Each row was made from one walk, in order. Every step used is in the known rows, and no mark comes twice. Write each row's walk.
Known rows:
tizu > pubodo: [  0  -1  -4  13  12   3  -3  -4   3 -11  -8  12  10   6  -8  -2  16   6
  -4  -4   2   1  -3 -14  10]
mutup > gogu > pubodo > tizu > muva > kunub: [ -6  12  -9  35  -5  -2  -7 -11   4 -16 -26 -15  22  -7  -1   8   8  13
   4  11   8 -18   2  -7  10]
gogu > pubodo: [-7  0 -9 17 -1  3 -2 -8  0 -9  1 -6 15 -8 -8 -4 17 12 23  3 -4  2  8 -8
 -8]
nesim > kunub > bopupeg > visevol > pubodo: [ -5  -7   8  17  10   0   7  21 -20  -5  -8  10  12  16   7  -6  19   9
  19 -17  10  -7  13 -15  -1]
mutup > gogu > pubodo > visevol > bopupeg: [ -9  15  -7  19   0   2  10  19 -24 -34  -7 -18   4  -7 -19   3  15  31
  10  -6  -7  -1   3  -6 -17]
muva > kunub > sipu > gogu > pubodo: [ 14   5 -10  31  -6   2   6 -11   5 -12 -24  -1  21 -11  -6   0   5   8
  24   1   4 -30  28   2  -9]
sipu > kunub: [  3  -2 -11  13  11  -2  -2  -3  -3 -16  14  12   5  -1  -1  12   5   8
  19 -12   4 -15   5 -13   6]
bopupeg > visevol > pubodo > tizu: [ -3  -5   6  24   8   2  12  -3 -16   6 -29  -3  13   0   7  -6  21  23
   8 -13  -1  -6  11 -18   4]
muva > kunub: [ -5   2  -5  17   0  -2  -1  -2   0  -5 -10   6  12  10   3   5  -3  -2
   0  -5   3   5  14   1  11]
gogu > pubodo > tizu: [  0  -2  -7  28   1   5  -1 -18  -3 -10  -1 -14  17 -14 -11  -5  18  15
  24   4  -5  -8  10 -15 -11]
muva > kunub > bopupeg > visevol: [  1  -1  14  18   3  -2   0   4   4  -4 -20  10  20  20   5   2   4  -7
   0 -13   8 -14   7  -3  15]
tizu > muva: [ -7  -3  -8  21   8  -2 -13  -5  -4  -4   0   5  15  -4  -5  -3  14   3
   4  -8   8   0  -6 -18  17]
foze > nesim > kunub: [ -5 -13 -17  15   7   4   3  13 -13 -25  18  19   4  11  -1  -2  23  -2
  19 -13   4  -1  11  -7  -8]
foze > nesim > kunub > bopupeg > visevol > pubodo > tizu: [  2 -17   4  31  11   9  10  10 -25 -16  -5  11  11  17   2  -8  32   9
  20 -19   7 -26   9 -19 -11]
moki > foze > nesim > kunub > bopupeg > visevol > pubodo: [ -9 -20  -3  22  -1  12   9  27 -19 -15  -1  21   6  24   2  -1  38   4
  26 -20   7 -31  12  -6  -5]
visevol > bopupeg: [ -2   1  -4  17   8   0  -2  13 -12 -13   8   5   6  -2 -10  -3   5  11
   8 -16  -4   5   5 -13 -13]
mutup > kunub > sipu: [  1   2  -4  26  10 -11   8   7  -4 -12 -19   3  10  -3   9   5   8   1
  13 -16  27 -16  20  -2   1]
bopupeg > visevol > pubodo > tizu > muva > kunub > sipu: [  8  -5   2  49  11  -5   9 -13 -19   3 -51   1  17   0   9  -6  15  19
   0 -16  19 -28  14 -13  20]
moki > foze > nesim > kunub > sipu > gogu: [  9 -19 -25  28  -3   9   9  20  -6 -28   6  21   7  -1  -6   1  28  -4
  36 -16   9 -48  26   0 -17]
pubodo > kunub > sipu > gogu: [ 17   1 -10  39   5   2   7 -11   1  -8 -17  -6  19 -18  -9   1   9  16
  22 -11   2 -39  13 -10  -4]
kunub > bopupeg > visevol: [  0  -7  14  15   8   0  -2   9   3  -3  -8   7  19  12  -1  -2  15  -1
   8 -14   6 -13  -2 -12   6]
kunub > bopupeg: [ -2  -6   4  19   6   2 -11   6   2  -6  10   1  18   9 -11  -3   6  -3
  10  -7   6  -9  -3 -11  -1]
kunub > sipu > gogu: [ 13  -3  -9  25   6   0   3   4   3  -8 -11   5  17 -10  -6  -3   7   6
  17 -11   6 -26  16  -9  -8]
gogu > mutup > kunub > sipu: [ -2   9  -6  28   5 -13  14  17  -4 -15 -29   4  13  -6  14  13   5  -5
  13  -8  19 -21  16 -11  -1]
nesim > kunub: [ -6  -6 -12  12   9  -3   1  13 -10 -15  12   8   7   3   3  -3  10   0
  19  -9   6   8  16  -9  -2]
visevol > pubodo > tizu > muva > kunub: [ -5   0  -6  41   5   1  -5 -18 -19   2 -25  -5  16   1   2  -3   6  13
  -2  -6   8  -7   9 -17  21]
foze > nesim > kunub > bopupeg: [ -1 -15  -7  20   8   6  -4  15  -9 -26  26  16   9  19  -8  -3  19 -10
  20 -13   9 -15   3 -10 -12]

Write each row's walk:
[ 10   8  -3  39   1   0  27   5 -12   1 -55  -1  21 -17  10   7  18  25
  20 -11  -6 -46  12 -22  -1] | bopupeg > visevol > pubodo > kunub > sipu > gogu > mutup
[ -8   7  15  38   7  -7   5   6 -19  -4 -47  -2  24  -2  17   8  21   2
   6 -13  17 -33  -2 -39  18] | gogu > mutup > kunub > bopupeg > visevol > pubodo > tizu > muva
[ 11   4 -12  41  -1   3   4 -23 -20 -23 -31  -9  21 -17 -16  -6  17  12
  18  -7   8 -32  18 -10  15] | tizu > muva > kunub > sipu > gogu > pubodo > visevol
[  5  -6  15  37   8  -2 -10 -15  -1  -5 -25   2  27   8   0  -1  11  -5
  -1 -13  13 -27  -2 -19  27] | pubodo > tizu > muva > kunub > bopupeg > visevol
[ -2  -1  -4  15  14   6   4  -9 -19 -23 -12   3   6   5 -17  -5  22  11
  -6 -10   0   3  -2 -16  20] | tizu > pubodo > visevol
[ 11   1 -16  25   4  -5  14  24  -6 -20 -10  11  15 -12   6   4   6  -4
  29  -4   3 -29  22 -18 -15] | nesim > kunub > sipu > gogu > mutup
[ -6   1   1  26   6   2  14  -6 -15   6 -33  -5  13  -1   7   0  22  30
  10 -15  -3  -8   7 -13  11] | bopupeg > visevol > pubodo > kunub
[ 12   2  11  37  -4   6  -8 -24   3 -10 -31  -3  35 -10  -6  -3  19   1
  18  -4   2 -44   6 -25  13] | sipu > gogu > pubodo > tizu > muva > kunub > bopupeg > visevol
[  9  10 -13  44   0   2  18   2 -12  -2 -38  -9  20 -20   0   7   8  23
  22  -4  -5 -42  12 -21  -8] | visevol > pubodo > kunub > sipu > gogu > mutup
[ 12   0 -11  30   2   5  12 -11 -18 -23 -17 -13  15 -21 -20  -8  21  19
  30  -7  -1 -27  20 -10  -9] | kunub > sipu > gogu > pubodo > visevol
[ -5  -4  13  19   7   3   4  12 -10   6 -19   5  17  15   2  -5  18  13
   8 -15   5 -10   2 -15   4] | kunub > bopupeg > visevol > pubodo
[  9   5   9  28  -4  10   3 -15   7  -9 -20 -10  31 -15 -10   0  25  15
  32  -5  -9 -43   4 -20  -3] | sipu > gogu > pubodo > kunub > bopupeg > visevol
[  6  -1  -7  31   6  -6   4   0   0  -7 -18   5  12   7   1   2  -3   2
   5  -8  15 -12  20   6   4] | muva > kunub > sipu
[ -3   0  -3  20  10   2   5   9 -34 -25   4  -5   1  -3 -20  -6  11  17
   5 -21  -6   8   6 -14  -3] | pubodo > visevol > bopupeg
[ 13   0 -12  28  -1   3   5  -6   4 -12 -13  -3  20 -19 -11  -6  15  14
  32  -1   2 -30  19  -8 -19] | kunub > sipu > gogu > pubodo
[ -6  17  -5  12  -4  -5   9  15   1 -13 -25   7  18 -13  16  17   5 -10
  12  -6   2 -17  15 -22   3] | sipu > gogu > mutup > kunub
[ 11   4 -11  27   0  -2  10  14   4  -9 -21   6  19 -13   1   6   4  -1
  18  -3  -1 -32  10 -17 -10] | kunub > sipu > gogu > mutup
[  4  -3   8  17  13   0   5   7 -11  -6  -6  14  11  13   4   7  14  16
  19 -21   8 -31   2 -20   7] | sipu > kunub > bopupeg > visevol > pubodo
[ 11   9 -10  30  -4  -4  11  10   4 -10 -32   9  21  -6   6  10  -7  -6
   9  -1   1 -32  19  -8  -1] | muva > kunub > sipu > gogu > mutup
[  2  -2  16  34   5   3   6  -4 -12   4 -33  -3  20  16   5  -2   7   9
   2 -12   6 -20  12 -11   9] | muva > kunub > bopupeg > visevol > pubodo > tizu
[ -5  -1  12  29   5   0  -5   0 -12   5 -33   9  22  18   6  -2  12   6
  -5 -15  13 -14   0 -14  27] | tizu > muva > kunub > bopupeg > visevol > pubodo
[  8   9  -8  26  -1  -4  10  -3   1 -17 -25  -3  19 -21   2   3  15   7
  32  -7  16 -33  29  -8 -13] | mutup > kunub > sipu > gogu > pubodo
[  7  -1  14  28  13   5   1 -12   5 -11 -24   4  20   8  -9   1  24  11
   2 -12   3 -30 -12 -21  18] | tizu > pubodo > kunub > bopupeg > visevol
[  7   0 -13  44   3   2   8 -20  -3 -11 -13 -18  17 -19 -13  -1  19  25
  34   1   4 -29  11  -5 -11] | gogu > pubodo > kunub > sipu
[  3  -2 -11  45   9   0  12  -7 -17   2 -22 -13  11  -7  -5  -2  12  31
  18 -11   8 -23  12  -7  -3] | visevol > pubodo > kunub > sipu
[ 14   6  -6  38   2  -2  10 -15  -1 -19 -28 -12  21 -28   0   1  16  10
  33  -5  15 -42  30 -14 -17] | mutup > kunub > sipu > gogu > pubodo > tizu
[ -5  16  14  17  -2  -3  16  24  -8  -4 -47   9  24   1  20  13  13  -1
  11 -15   6 -32  12 -28   4] | sipu > gogu > mutup > kunub > bopupeg > visevol > pubodo
[ 20  -3  -9  40   1   5   5 -17   1 -13 -15 -13  22 -26 -13  -8  17  16
  34   1   0 -39  20 -15 -22] | kunub > sipu > gogu > pubodo > tizu
[ 18  -4 -11  47   4   3  -5 -24  -3 -12 -17 -11  26 -31 -15 -10  22  15
  31  -1   7 -44   9 -25  -7] | kunub > sipu > gogu > pubodo > tizu > muva
[-13  11  15  19   2  -7  15  24 -12  -2 -42   6  18  10  22  12  14   1
   8 -13  13 -18   7 -23   8] | gogu > mutup > kunub > bopupeg > visevol > pubodo
[  2  11 -14  40   0  -2  10   0   7 -16 -22 -23  17 -14  -8   9  14  30
  24   6   8 -34   6   3 -14] | mutup > gogu > pubodo > kunub > sipu
[  4  -5   5  42   6   1 -18 -17  -2  -8  -7  -4  24   5  -9  -2   2  -8
   1  -5  13 -23  -3 -18  20] | pubodo > tizu > muva > kunub > bopupeg
